Every row comes from one small tree of marks. Brackets hold a mark, then the marks that hang from it, in alphabetical order. Every link used is in the known rows. Which tree was each row made from?
Known rows:
{D B {U {C M}}}: [-1.463  0.058 -1.706 -0.032  1.424 -0.703 -0.338  2.561  0.864 -1.693
 -0.992  0.752 -4.042  0.658  1.106 -1.873  1.749 -5.070  1.914 -0.986
 -3.972 -2.433  0.858  1.486 -1.767 -2.464 -0.474  0.299 -0.519  0.792
  0.702  1.695 -0.796 -1.908  0.094 -4.845]
{P U}: [-2.723  1.355 -0.417 -1.857  1.451 -0.185 -0.972  0.057  0.497 -2.275
 -0.566 -1.115 -4.635 -1.254 -0.868 -4.119  3.263 -3.226  1.997  0.304
 -4.604 -1.003  0.432  1.007 -0.046 -0.964  0.453 -3.151 -1.163  1.097
 -0.689  0.671 -1.103 -1.379 -0.791 -1.000]
{U P}: [-2.580  0.787 -1.024 -1.460  1.820 -0.130 -1.960  2.742 -2.687 -2.487
 -0.538 -1.125 -3.310 -1.624  0.353 -1.189  2.333 -3.613  0.304  0.224
 -3.274 -1.550 -0.045 -1.409 -1.399 -1.450  0.333  1.167  1.176  1.587
 -0.996  0.467 -0.062 -1.583 -1.633 -1.706]
{W {P {U {D B}}}}: [-2.364  0.249 -0.334 -1.659  2.448 -0.577 -0.752  1.284 -1.671 -2.663
  0.920 -0.583 -4.961 -1.703  0.384 -5.753  2.593 -2.946  1.018 -0.470
 -3.624 -1.934  0.454 -0.668 -1.313 -1.686 -0.131 -3.717 -1.205  0.805
 -0.431  0.371 -0.235 -1.813 -0.016 -2.035]
{U {C M} {D B} {P Z}}: [-0.862 -0.551  0.083 -0.134  0.901 -1.547 -2.963  4.272 -1.469 -2.938
  0.285  0.704 -2.377 -0.316  0.932  0.098  0.882 -2.608 -0.195 -0.480
 -2.736 -1.115  1.169 -4.015 -3.281 -1.634 -1.092  2.277  2.783 -2.910
 -1.745  0.032 -1.785 -1.733 -0.922 -2.844]
{D B {U C {P W}}}: [-1.222 -0.486 -1.488 -1.076  0.918 -1.151 -0.928  3.545 -1.338 -2.308
 -1.182  1.009 -3.241  0.016  0.612 -0.749  1.873 -4.549  2.263 -0.272
 -4.364 -2.618  0.653  0.628 -2.475 -2.392 -1.172  2.136 -0.867  0.928
  0.884  1.381 -0.791 -2.065 -0.129 -4.160]
{D {U C}}: [-2.657  0.538 -1.248 -1.446  1.053 -0.772 -0.558  1.416  0.680 -2.513
 -1.202 -0.177 -3.280 -1.201 -0.347 -1.893  2.294 -5.159  2.718 -0.026
 -4.459 -1.234 -0.092  1.003 -0.726 -1.780  0.216  0.260 -1.229  1.803
 -0.156  0.867 -0.740 -1.688 -0.292 -2.225]
{W {P {Z {C M}}}}: [-3.709  0.734  0.939 -0.962  2.344  0.806 -1.438  1.353 -1.948 -2.064
  1.291 -1.629 -2.985 -2.513  1.071 -1.439  2.259 -3.296  1.249 -0.268
 -3.420 -1.003  1.790 -0.516 -1.217 -0.290  0.808 -1.208  0.169  1.568
 -0.338 -0.533 -0.021 -1.581 -1.050 -1.075]
{C M {U D {P W}} Z}: [-0.576  0.986  1.340 -1.265  2.271  0.641 -4.548  0.071 -0.563 -1.782
  0.988 -2.052 -2.731 -1.353  1.743 -3.993  1.759 -1.521  1.439 -0.290
 -1.111 -0.552  1.661 -2.006 -2.575  0.300 -0.255  2.186  2.385 -3.904
  1.831 -1.318 -0.731 -1.298 -0.116 -0.306]
{U {C M {Z {P W}}} {D B}}: [ 0.761  0.081 -0.238 -0.645  0.635 -0.699 -2.495  2.436 -0.027 -2.109
  0.286 -0.189 -2.383 -0.224  1.186 -0.087  1.466 -3.166 -0.553 -0.217
 -2.739 -1.218  1.807 -2.522 -2.143 -1.295 -0.793  1.737  2.300 -2.710
 -1.355  0.426 -0.485 -1.336 -0.835 -3.029]
{W {P {U {D B}} {Z C}}}: [-2.776  0.367  1.323 -1.207  2.063 -0.621 -1.065  0.913 -1.226 -2.768
  1.308 -0.587 -3.906 -2.379 -0.011 -4.078  2.262 -2.712  1.897 -0.150
 -4.424 -1.181  1.713 -0.630 -1.489 -0.656  0.288 -3.065 -1.112  0.237
 -0.541 -0.453 -1.256 -1.809 -0.647 -1.609]
{C U {Z {P W}}}: [-0.872  1.805  1.371 -2.415  1.868  1.309 -2.639 -1.438 -0.185 -1.658
  0.183 -2.495 -2.131 -2.453  0.475 -2.729  2.359 -1.870  1.798  0.478
 -3.545 -0.779  2.134  0.489 -0.844  0.429  1.100  1.615  0.421 -0.662
  1.625 -0.797 -0.385 -1.289 -1.757 -0.929]
{Z C {P {U {D B}}}}: [-1.610  0.819  1.037 -0.173  2.157 -1.731  1.337  0.943 -0.276 -2.585
  0.346  0.073 -3.077 -1.021  1.423 -1.019  2.209 -2.929  0.485  0.534
 -6.172 -0.698  2.681 -0.844 -1.389 -0.901 -0.286  1.024  0.092  0.929
 -0.941  0.286  0.364 -1.505 -3.333 -2.395]
{N {C M U {Z {P W}}}}: [-0.711  0.528  1.042 -0.917  2.082  1.304 -0.677 -1.504 -0.128 -1.501
  0.564 -1.594 -2.404 -1.121  2.067 -3.870  2.080 -1.862  1.989  0.033
 -3.320  0.072  2.307  0.714 -1.107 -0.238  0.759  2.211  0.240 -0.014
  1.158 -0.881  1.105 -1.180 -1.158 -0.549]
{U C D {P W Z}}: [-1.723 -0.423  0.362 -2.406 -0.077 -1.534 -3.810  3.348 -2.384 -3.552
 -0.134  0.054 -1.666 -1.828 -1.084  0.932  1.858 -2.799  0.485  1.267
 -3.553 -0.489  0.464 -3.989 -2.400 -0.914 -1.031  2.671  1.315 -2.171
 -2.358 -0.550 -1.634 -1.521 -0.662 -0.220]
{D B {U {C M {Z P}}}}: [-0.462  0.304 -0.766  0.098  1.503 -0.206 -0.627  2.344  0.766 -1.628
 -0.592  0.154 -3.150 -0.058  1.364 -1.564  1.407 -4.756  2.288 -1.144
 -3.824 -2.245  1.718  1.135 -2.048 -1.855 -0.160  1.199  0.017  0.190
  1.398  1.121 -1.040 -1.881 -0.641 -4.674]
{U C P}: [-1.416  0.011 -1.049 -1.403  0.548 -0.986 -1.716  2.899 -2.299 -2.928
 -0.799 -0.410 -1.449 -1.337  1.025  1.830  1.935 -2.363  0.614  0.010
 -4.022 -0.476  0.087 -2.529 -1.874 -1.614 -0.341  2.651  1.100  1.040
 -1.828  0.132 -0.378 -1.626 -1.833 -1.404]
{W {P {U {C M Z} {D B}}}}: [-1.183 -0.043  0.040 -1.153  1.784 -0.498 -1.285  1.150 -1.198 -2.581
  1.180 -0.793 -3.585 -1.710  1.288 -4.157  2.181 -2.130  1.489 -0.936
 -3.275 -1.151  1.102 -1.395 -1.813 -1.358 -0.367 -2.530 -0.496 -0.459
 -0.205 -0.238 -0.509 -1.701 -0.106 -1.673]
{N {C {U {D B} {P W}} Z}}: [ 0.496  0.022  0.342 -1.554  1.238 -0.016 -1.333 -0.962 -0.940 -2.392
 -0.201 -0.453 -3.015 -1.328  0.377 -5.115  1.844 -1.946  1.770  0.317
 -3.795 -0.448  1.189 -0.006 -1.335 -1.006  0.537  1.683 -0.498 -0.590
 -0.090 -0.581  0.145 -1.352 -0.306 -1.676]

Which tree is each row?
[-0.540  0.673  0.951 -0.442  2.362  1.155 -0.278 -1.641  0.152 -1.635
  0.614 -1.492 -2.547 -1.111  2.237 -4.259  1.802 -1.813  1.935 -0.402
 -3.371  0.268  2.196  0.532 -1.060 -0.385  1.152  1.864  0.453  0.128
  1.049 -0.860  0.970 -1.235 -1.415 -0.951]
{N {C M U {Z P}}}
[-0.099  0.145  0.561 -0.529  1.465  0.704 -0.631  0.038 -0.374 -1.718
  0.678 -0.935 -3.199 -0.700  1.272 -3.880  2.026 -3.052  1.490  0.011
 -3.366 -0.563  2.302  0.219 -1.154 -0.738  0.240  0.916  0.453 -0.286
  0.122 -0.286  0.851 -1.224 -0.935 -1.362]
{N {C M {Z {P {U {D B}} W}}}}
[-1.479 -0.084  0.363 -0.366  2.377 -0.284 -0.578  0.056 -0.541 -2.233
  0.407  0.043 -3.833 -0.126  1.671 -5.147  1.656 -1.950  1.218 -0.240
 -3.232 -0.369  1.223 -0.460 -1.881 -1.352  0.170  1.327  0.377 -0.764
  0.038 -0.342  0.370 -1.461 -0.330 -1.871]
{N {C M {U {D B} {P Z}}}}
[-1.396 -0.060 -0.362 -1.463  1.965 -0.832  0.036 -0.601 -0.939 -2.845
 -0.313  0.002 -3.755 -1.016  0.630 -5.563  2.078 -2.162  1.206  0.339
 -4.141 -0.138  0.137 -0.278 -1.083 -1.620  0.487  1.044 -0.742  0.595
 -0.861 -0.236  0.845 -1.449 -0.625 -1.382]
{N {C {U D P}}}
[-2.951  1.340  1.485 -0.410  1.781  0.072 -2.086  0.386  0.920 -1.823
  0.180 -0.781 -3.323 -1.040  0.089 -1.314  1.973 -3.182  1.360  0.318
 -4.165 -0.640  2.346  0.290 -1.015  0.124  0.844 -0.068  0.894 -0.825
 -0.486 -0.158 -1.535 -1.382 -1.228 -2.069]
{P {Z {C M {U {D B}}}}}
[ 1.088 -0.730 -0.311 -0.891  0.237 -1.043 -4.022  3.701 -2.153 -2.523
  0.151 -0.003 -1.754 -0.282  1.390  0.759  1.331 -2.481 -0.084 -0.243
 -2.074 -1.222  1.372 -3.869 -3.363 -1.286 -1.807  3.484  2.678 -3.463
 -1.021 -0.154 -0.791 -1.511 -0.339 -2.095]
{U {C M Z} {D B} {P W}}
[-0.613  1.381  1.021 -2.403  1.497  1.007 -3.812 -0.801 -1.143 -1.936
 -0.197 -2.283 -2.047 -2.380  0.354 -2.866  2.278 -1.514  2.380  0.273
 -2.986 -0.622  1.352 -0.219 -1.507  0.286  0.726  1.863  0.455 -1.075
  1.518 -1.005 -1.014 -1.390 -0.861 -0.715]
{C {U {P W}} Z}
[-3.253  0.951  1.545 -1.748  1.057  0.568 -3.212  0.598 -0.113 -1.521
  0.184 -0.993 -3.006 -0.815 -0.422  0.139  2.700 -3.327  1.481  1.459
 -3.880 -0.877  2.615  0.582 -1.130  0.488 -0.181  0.759  0.470 -1.286
  0.006 -0.154 -1.119 -1.249 -0.326 -0.678]
{P W {Z {C M {U {D B}}}}}
[-2.985  0.485  1.030 -0.802  2.652  0.178 -1.411  1.105 -1.504 -2.183
  1.320 -0.965 -3.534 -1.934  1.306 -2.871  1.967 -2.752  0.954 -0.429
 -3.488 -1.322  1.914 -0.652 -1.673 -0.656  0.392 -1.302  0.102  0.274
 -0.014 -0.457 -0.287 -1.712 -0.669 -2.042]
{W {P {Z {C M {U {D B}}}}}}
[-1.024 -0.747  0.141 -1.038  0.387 -1.263 -3.785  4.394 -2.157 -2.780
  0.277  0.491 -2.236 -0.178  0.649  1.114  1.409 -2.676 -0.104  0.330
 -2.575 -1.306  1.377 -3.795 -3.383 -1.328 -1.805  2.862  2.410 -3.242
 -1.393 -0.013 -1.437 -1.601 -0.290 -1.826]
{U {C M} {D B} {P W Z}}
[-2.557  0.075  0.958 -1.218  1.841 -0.408 -1.686  1.505 -1.001 -2.706
  1.408 -0.629 -3.543 -1.980  0.490 -3.921  2.095 -2.289  1.858 -0.601
 -3.517 -1.084  1.556 -1.359 -1.820 -0.892 -0.062 -2.943 -0.609 -0.649
 -0.421 -0.460 -1.568 -1.852 -0.140 -1.293]
{W {P {U {C M} {D B}} Z}}
[ 0.936  0.212 -0.856 -0.292  0.449 -0.809 -2.677  2.083  0.748 -2.146
 -0.156 -0.148 -2.947 -0.056  0.708 -0.935  1.428 -3.322 -0.334 -0.677
 -2.539 -1.118  1.201 -2.124 -1.708 -1.498 -0.398  0.460  2.138 -2.660
 -1.888  0.583 -1.014 -1.292 -0.177 -3.434]
{U {C M Z} {D B}}
[-0.782  1.442  1.255 -0.530  2.701  1.369 -3.679 -0.290 -0.281 -1.452
  0.730 -2.514 -2.225 -1.509  2.549 -3.104  1.562 -1.201  2.151 -1.116
 -1.518 -0.307  1.890 -0.975 -2.219  0.344  0.721  2.009  2.226 -2.152
  2.346 -1.266 -0.715 -1.423 -1.029 -0.828]
{C M {U P} Z}
[-1.557  0.294 -0.444 -1.580  1.816 -0.591  0.302 -1.361  0.200 -2.539
 -0.509 -0.104 -4.166 -0.870  0.127 -5.945  2.365 -2.681  1.156  0.538
 -4.379 -0.231  0.180  0.667 -0.323 -1.609  0.768 -0.138 -1.151  0.823
 -1.126  0.129  0.735 -1.244 -0.278 -1.659]
{N {C {U D}}}
[ 0.076  0.760  1.035 -0.827  2.290  0.596 -4.251  0.529 -0.644 -1.585
  0.832 -1.574 -3.120 -0.643  2.158 -4.085  1.525 -1.565  1.154 -0.580
 -1.216 -1.141  2.008 -1.650 -2.879 -0.106 -0.413  1.993  2.349 -4.016
  1.985 -0.824 -0.814 -1.457 -0.004 -1.731]
{C M {U {D B} {P W}} Z}
[-3.452  0.671  1.167 -1.905  2.163 -0.012 -1.816  0.946 -1.396 -2.903
  1.299 -1.142 -4.271 -2.834 -0.756 -5.401  2.461 -2.941  1.977 -0.048
 -3.664 -1.239  0.980 -0.917 -1.110 -0.634  0.579 -3.832 -1.062  0.101
 -0.455 -0.591 -1.429 -1.716 -0.244 -0.677]
{W {P {U D} Z}}
[-1.921  0.008 -0.054 -1.017  2.263  0.425 -0.528 -0.355 -1.091 -1.867
  0.174 -0.702 -3.244 -0.195  2.247 -3.849  2.286 -1.872  1.755  0.101
 -3.223 -0.089  0.999  0.170 -1.460 -1.128  0.031  2.038 -0.032  0.611
  0.557 -0.355  1.386 -1.420 -0.474 -0.491]
{N {C M {U {P W}}}}
[-3.438  1.651  1.504 -1.324  1.421  0.328 -1.885 -0.353  0.700 -2.114
 -0.278 -1.265 -2.777 -2.031 -0.830 -0.631  2.332 -3.156  1.932  0.788
 -4.972 -0.282  2.006  0.893 -0.251  0.402  1.509 -0.037 -0.003  0.697
 -0.779 -0.337 -1.544 -1.324 -1.649 -1.315]
{P {Z {C U}}}
[-0.379  0.121  0.141 -2.217 -0.035 -0.641 -3.081  0.866  0.353 -2.150
 -0.083 -0.436 -3.357 -0.231 -0.419 -2.076  2.992 -2.534  2.003  0.676
 -3.578 -0.922  1.555 -0.632 -1.393 -0.622 -1.558 -1.052 -0.435 -2.687
 -0.462  0.247 -1.471 -1.288  0.589 -0.612]
{P {U {C M Z} {D B}} W}
[-0.232  0.034  0.717 -0.974  1.793  0.454 -1.738 -0.919 -0.668 -2.061
  0.524 -1.067 -2.811 -1.048  1.603 -4.838  1.819 -1.808  1.894  0.033
 -2.628  0.247  1.424 -0.597 -1.726 -0.531  0.299  2.170  0.597 -1.340
  0.591 -1.078  0.618 -1.169 -0.171 -0.396]
{N {C M {U D {P W}} Z}}
[-0.289  0.518  0.519 -0.687  1.879  0.594 -1.110 -1.711  0.748 -1.900
  0.397 -1.149 -3.411 -0.933  1.222 -5.735  1.856 -2.208  1.760 -0.254
 -2.889  0.222  1.387  0.204 -0.914 -0.636  0.920  0.673  0.242 -1.032
  0.076 -0.764  0.426 -1.116 -0.138 -1.080]
{N {C M {U D} Z}}
[-1.770  0.526  0.364 -0.187  2.329 -1.017 -1.078  0.866 -0.624 -1.989
  0.247 -0.224 -3.152  0.139  2.661 -0.669  2.124 -2.174  0.409  0.160
 -3.789 -0.525  1.940 -1.034 -2.188 -0.737 -0.900  2.470  1.162 -0.775
  0.051 -0.006  0.666 -1.433 -1.185 -1.880]
{Z {C M {U {D B} {P W}}}}
[-1.798 -0.422 -0.435 -0.508  1.158 -0.536 -1.839  3.802 -0.929 -2.086
 -0.544  0.662 -2.936  0.013  0.906 -0.434  1.538 -4.459  2.677 -0.501
 -3.636 -2.374  1.490  0.351 -2.959 -1.702 -1.054  2.247 -0.059 -0.246
  1.445  0.825 -1.543 -2.069 -0.025 -3.630]
{D B {U {C M} {P W Z}}}
[-1.122  0.292 -0.525 -0.891  0.992 -1.530 -1.093  1.183  1.142 -2.560
 -0.246  0.332 -4.237  0.166  0.283 -3.488  2.346 -2.534  1.274 -0.290
 -4.055 -0.835  0.837 -0.910 -1.330 -1.612 -0.867 -2.270 -0.161 -1.526
 -1.368  0.725 -1.516 -1.463 -0.133 -2.049]
{P {U {C M} {D B}}}
[-0.087  0.508 -0.006 -0.801  0.699 -1.067 -1.893  0.639  1.345 -2.467
 -0.094 -0.271 -3.763 -0.363  0.053 -3.476  2.201 -2.427  1.800 -0.465
 -3.887 -0.630  1.236 -0.916 -1.303 -1.069 -0.461 -1.967  0.046 -2.068
 -0.996  0.257 -1.914 -1.410 -0.247 -2.007]
{P {U {C M Z} {D B}}}
[-2.275  0.116  0.510 -0.574  0.880 -0.101 -2.980  3.211 -1.706 -2.545
  0.124 -0.824 -1.070 -1.324  1.388  2.246  1.478 -2.201  1.240 -0.377
 -2.938 -0.102  1.311 -2.939 -2.458 -0.626 -0.230  2.879  2.287 -0.632
 -0.955 -0.670 -1.356 -1.635 -1.712 -0.603]
{U {C M} {P Z}}
[-0.236 -0.163 -0.879  0.230  1.319 -0.587 -1.367  3.235 -0.422 -2.056
 -0.620  0.429 -2.783 -0.102  1.652 -1.241  1.179 -4.235  2.610 -1.356
 -3.456 -2.153  1.311  0.148 -2.891 -1.941 -0.582  2.222  0.348 -0.210
  1.543  0.723 -1.327 -2.064 -0.396 -4.349]
{D B {U {C M Z} P}}
[-2.406  0.087 -0.168 -0.425  1.781 -0.307 -1.436  3.465 -1.176 -1.778
 -0.414  0.404 -3.914 -0.177  0.571 -1.643  1.771 -5.225  2.634 -0.144
 -3.877 -2.791  1.670  1.195 -2.539 -1.462 -0.617  1.611 -0.253  0.431
  1.704  0.913 -1.153 -2.007 -0.325 -3.836]
{D B {U {P W {Z {C M}}}}}
[-3.407  0.899  2.324 -2.015  0.559 -0.362 -3.111  0.322  0.581 -2.385
  0.654 -0.893 -3.527 -1.363 -1.505 -1.794  3.147 -3.253  2.857  1.676
 -4.422 -0.200  2.550 -0.110 -1.079  0.883 -0.691 -1.428 -0.533 -2.196
 -0.495 -0.707 -2.194 -1.182 -0.114  1.145]
{P {U D} W {Z {C M}}}
[-3.244  0.941  2.226 -2.568  0.197 -0.643 -2.895  0.044  0.393 -2.714
  0.242 -0.755 -3.513 -1.898 -2.523 -1.948  3.283 -3.339  2.896  2.068
 -5.302 -0.281  2.146  0.139 -0.635  0.748 -0.371 -1.694 -1.245 -1.620
 -1.001 -0.607 -2.427 -1.242 -0.282  0.775]
{P {U D} W {Z C}}
[-2.295  0.113 -0.217 -0.800  1.540 -0.499 -1.315  3.251 -1.264 -2.026
 -0.705  0.475 -3.763 -0.611 -0.153 -1.788  1.888 -5.305  2.643  0.077
 -4.423 -2.893  1.470  1.443 -2.300 -1.530 -0.414  1.471 -0.785  0.894
  1.445  0.978 -1.387 -2.055 -0.391 -4.105]
{D B {U {P W {Z C}}}}
[-1.392  0.664  0.333 -2.483 -0.051  0.440 -3.010  0.093  0.215 -1.874
 -0.210 -1.548 -2.406 -0.939 -0.062 -0.551  3.423 -2.286  2.988  0.650
 -3.803 -0.257  1.651  0.139 -0.828  0.047 -0.909 -0.668 -0.641 -1.010
  0.153 -0.219 -1.185 -1.207  0.040  1.026]
{P {U {C M Z}} W}
[-2.461  0.531  0.858 -0.968  2.873 -0.011 -3.389  1.620 -0.846 -1.847
  0.757 -0.621 -3.940 -0.043  1.701 -3.794  1.797 -1.862  0.601 -0.052
 -1.757 -1.442  1.481 -1.544 -2.868 -0.684 -0.771  1.310  1.852 -3.206
  1.302 -0.276 -0.865 -1.645  0.011 -1.669]
{C M {U {D B} {P W Z}}}
[-2.701  0.212  0.939 -1.594  1.189 -0.934 -3.592  3.159 -2.534 -2.886
  0.514 -0.571 -3.020 -1.665 -0.474 -0.585  2.082 -3.753  0.237  1.338
 -3.009 -0.978  1.131 -3.048 -2.354 -0.343 -0.815  2.172  1.935 -1.853
 -1.363 -0.568 -0.888 -1.412 -0.877 -0.441]
{U D {P W {Z {C M}}}}
[-0.735  0.545  0.323 -0.273  1.764  1.331 -0.412 -0.193 -0.453 -1.561
  0.557 -1.627 -2.683 -1.290  1.614 -2.875  1.941 -3.279  1.294 -0.231
 -3.246 -0.216  2.037  0.243 -0.730 -0.620  1.107  1.477  1.000  0.967
 -0.153 -0.444  1.237 -1.132 -1.617 -1.151]
{N {C M {Z P}}}
